Each row was made from one walk, in order. Every step used is in the known rows, and no mark comes twice. Write each row's walk.
Known rows:
m/v: [-4 2 6 -13 3 4 -3 14 1 18 -6 1 -3 8 7 17 -3 -2 -12 0 -2 -3 -10 -1]
y/u/g/r/m/v: [7 2 16 -9 -2 -2 0 24 0 17 -26 4 -4 -15 -4 7 -9 -2 -5 4 -6 -15 -10 -5]
m/z: [2 3 -3 -1 1 -9 -2 5 -1 -8 -8 1 -6 -7 -6 19 7 -3 -9 6 -3 0 -11 -1]
v/m/r/y/u/g: [15 3 10 -1 -8 -1 -7 15 4 14 -3 -5 -3 12 2 -3 26 11 -4 -5 6 -9 -3 -15]
r/m: [2 0 7 -5 -5 -7 3 12 3 3 -14 7 -2 -9 13 14 -5 0 -5 4 -2 0 -2 -4]
r/m/v: [-4 -3 9 -17 3 -1 0 17 0 18 -16 7 -4 -1 15 22 -5 0 -11 1 -3 -4 -12 -3]
r/y: [8 11 6 -4 -17 0 5 15 2 12 2 0 0 -4 15 1 11 1 -3 1 -7 -1 0 -1]
z/m/r/y/u: [6 4 4 -9 -10 -7 -7 25 7 -2 1 -1 -5 -6 9 7 17 -1 -13 -2 -3 -10 -2 -9]
y/u/g/r: [14 9 11 7 -8 -3 0 12 4 1 -13 -2 -2 -13 -14 -8 -7 -4 -1 6 -4 -10 3 -5]
z/m/r: [-4 2 2 -12 7 -13 -9 6 8 -5 -6 3 -4 -7 13 21 5 -2 -16 -2 2 -2 3 -10]
g/u/t/v/m/r: [-1 -12 7 -12 0 -1 -2 17 3 14 1 -2 -10 23 2 -5 -2 5 -9 -11 18 4 -11 -22]
g/u/y/r/m/z: [25 -2 1 -5 -12 -22 10 12 -9 -12 -15 6 -9 1 7 3 5 -1 -1 24 -12 -5 -10 -9]
t/v/m/r/y: [3 0 10 -12 -6 -5 -4 20 3 32 3 -6 -4 10 13 9 19 12 -9 -18 10 1 -2 -19]
y/r: [9 8 9 -1 -7 -3 0 6 0 -3 -1 -1 -4 6 20 9 -8 0 -6 5 -2 -3 15 -13]
g/r/m/v: [-3 9 14 -21 -5 -7 3 20 -1 22 -22 6 -1 -19 11 20 -7 -5 -8 -2 -7 -7 -13 2]
m/r/y: [9 11 4 -14 -15 -7 2 15 3 12 2 -2 -1 2 11 8 26 2 -6 1 -4 -2 8 -5]
v/m: [-3 5 8 1 0 0 -5 4 4 8 -5 0 -1 8 10 9 -2 5 -8 -10 8 2 -12 -4]
y/u: [6 0 4 5 -7 3 -2 18 5 -5 -2 -1 -5 6 -6 0 -7 -4 -7 3 -1 -5 -3 -3]
z/m/r/y/u/t: [1 -1 6 -4 -11 0 -6 33 9 -8 5 0 -14 2 20 2 5 -3 -12 -8 2 -8 -2 -13]
g/r: [3 17 9 -4 -11 -8 3 9 2 5 -9 0 1 -16 1 5 -4 -6 -4 -1 -5 -2 1 1]
t/v/m: [-4 -6 10 1 5 0 -6 12 4 22 -2 -3 -5 9 6 9 -11 9 -10 -17 13 4 -8 -16]
y/r/m: [10 3 11 -6 -7 -9 3 10 0 -3 -12 5 -6 -2 28 14 -9 2 -5 7 -3 -4 12 -14]
y/r/m/v: [4 0 13 -17 -1 -3 0 17 -3 13 -14 5 -7 5 30 24 -9 2 -10 4 -4 -8 1 -12]
m/r/y/u/t/v: [8 -10 9 -3 -15 6 0 41 6 14 11 -6 -17 16 9 -4 3 1 -6 -11 6 -3 6 -21]
t/u/y: [12 0 -1 9 -10 -1 -1 9 8 11 -1 -4 0 18 -5 -10 6 2 0 4 -4 6 1 3]
u/t: [-3 -1 7 3 -5 6 0 14 6 -4 2 3 -9 8 18 3 -15 -4 -5 -3 5 4 1 -5]
g/r/y/u/t/v: [7 4 15 4 -24 7 6 43 4 17 6 -6 -13 -6 5 -14 -14 -3 -1 -14 -1 -5 0 -11]
y/u/t/v: [0 -16 9 10 -4 11 -3 33 7 4 6 -3 -17 15 1 -4 -27 -2 -7 -9 9 0 -1 -17]
z/m/v: [-12 0 5 -14 12 0 -8 13 5 10 -9 4 -4 -4 16 23 -10 -4 -19 -5 -2 -6 -15 -4]

Write each row's walk:
[20 4 4 9 -13 -3 -2 8 4 7 2 -6 -3 23 12 -9 2 5 0 7 -5 2 15 -7] | t/u/y/r
[9 6 8 -6 -15 -1 -7 22 4 12 2 -6 -3 14 5 1 24 7 -8 -10 6 -7 -9 -8] | v/m/r/y/u
[11 14 7 2 -6 -3 -1 -2 7 14 -13 -4 5 -10 -14 -10 7 2 0 4 -3 0 11 -1] | t/u/g/r
[2 9 4 -15 -6 -11 -4 14 7 4 -1 2 -3 -11 21 15 20 0 -13 -3 -4 -4 3 -8] | z/m/r/y
[15 22 13 -2 -17 -6 8 11 1 16 -9 0 3 -22 7 -6 11 1 3 4 -12 -5 7 -3] | u/g/r/y
[2 -11 5 -3 -6 5 8 20 2 7 4 1 -9 12 -2 -13 -17 -3 -5 1 6 4 -6 -15] | g/u/t/v
[8 13 13 4 -30 6 6 35 4 3 3 -3 -8 -8 9 -13 -6 -7 1 -5 -5 -8 -4 1] | g/r/y/u/t
[-4 -11 9 4 0 6 0 23 7 10 4 0 -14 11 14 4 -24 -1 -7 -10 9 6 3 -17] | u/t/v
[19 5 8 8 -13 5 2 19 3 8 -2 -2 -3 0 -2 -11 10 4 0 8 -6 -8 3 -8] | r/y/u/g
[9 24 11 -7 -24 -6 8 18 1 15 -3 -1 3 -20 10 -1 10 -3 0 -1 -11 -4 1 4] | g/r/y
[10 2 1 6 1 3 -4 -3 9 10 -8 -3 3 6 -10 -8 9 6 -2 7 2 3 9 -6] | t/u/g
[13 5 4 -8 -18 -2 -1 26 3 6 4 -4 -4 5 1 0 23 0 -6 2 -4 -8 3 -6] | m/r/y/u
[12 -3 14 -9 -4 -7 3 23 -3 17 -13 5 -10 15 34 17 -10 2 -5 7 -9 -6 0 -11] | u/y/r/m/v
[1 -9 14 9 -13 14 -3 39 5 19 10 -6 -14 18 13 -10 -12 8 -5 -23 13 -1 -14 -17] | r/y/u/t/v/m
[-8 -13 6 5 9 0 -8 18 2 5 -2 -2 -17 9 7 16 -14 5 -11 -18 16 6 -22 -18] | u/t/v/m/z
[13 -2 6 10 0 3 -3 11 5 -1 -8 -1 -5 4 -10 -5 -5 0 -4 8 0 -6 4 -9] | y/u/g
[13 19 10 -1 -28 -1 6 27 1 9 -2 -4 0 -16 -3 -9 6 -5 -1 -1 -11 -10 -2 3] | g/r/y/u
[-3 -17 11 1 2 5 -11 29 8 10 4 -6 -17 28 5 4 -12 5 -11 -22 22 0 -7 -25] | y/u/t/v/m/r
[14 5 14 3 -9 -8 3 17 3 2 -23 4 -3 -23 -6 -2 -9 -2 0 7 -5 -11 2 -7] | y/u/g/r/m
[-1 -5 13 -7 -7 2 -4 27 5 26 8 -5 -12 18 25 4 7 11 -8 -24 15 4 -3 -22] | u/t/v/m/r/y
[17 4 9 7 -10 -8 2 12 0 1 1 0 -7 17 24 1 -9 1 -1 9 -7 -1 14 -10] | u/y/r
[18 0 12 3 -11 -13 5 16 0 1 -10 6 -8 7 32 7 -10 2 0 9 -8 -2 10 -12] | u/y/r/m
[20 -3 1 4 -9 -15 -1 10 -1 -3 -14 0 -9 7 9 9 9 5 -1 12 -7 0 2 -7] | t/u/y/r/m/z
[-3 -7 3 0 10 -7 -8 10 -1 11 -7 -3 -9 2 -4 20 -1 7 -12 -13 11 3 -21 -15] | t/v/m/z
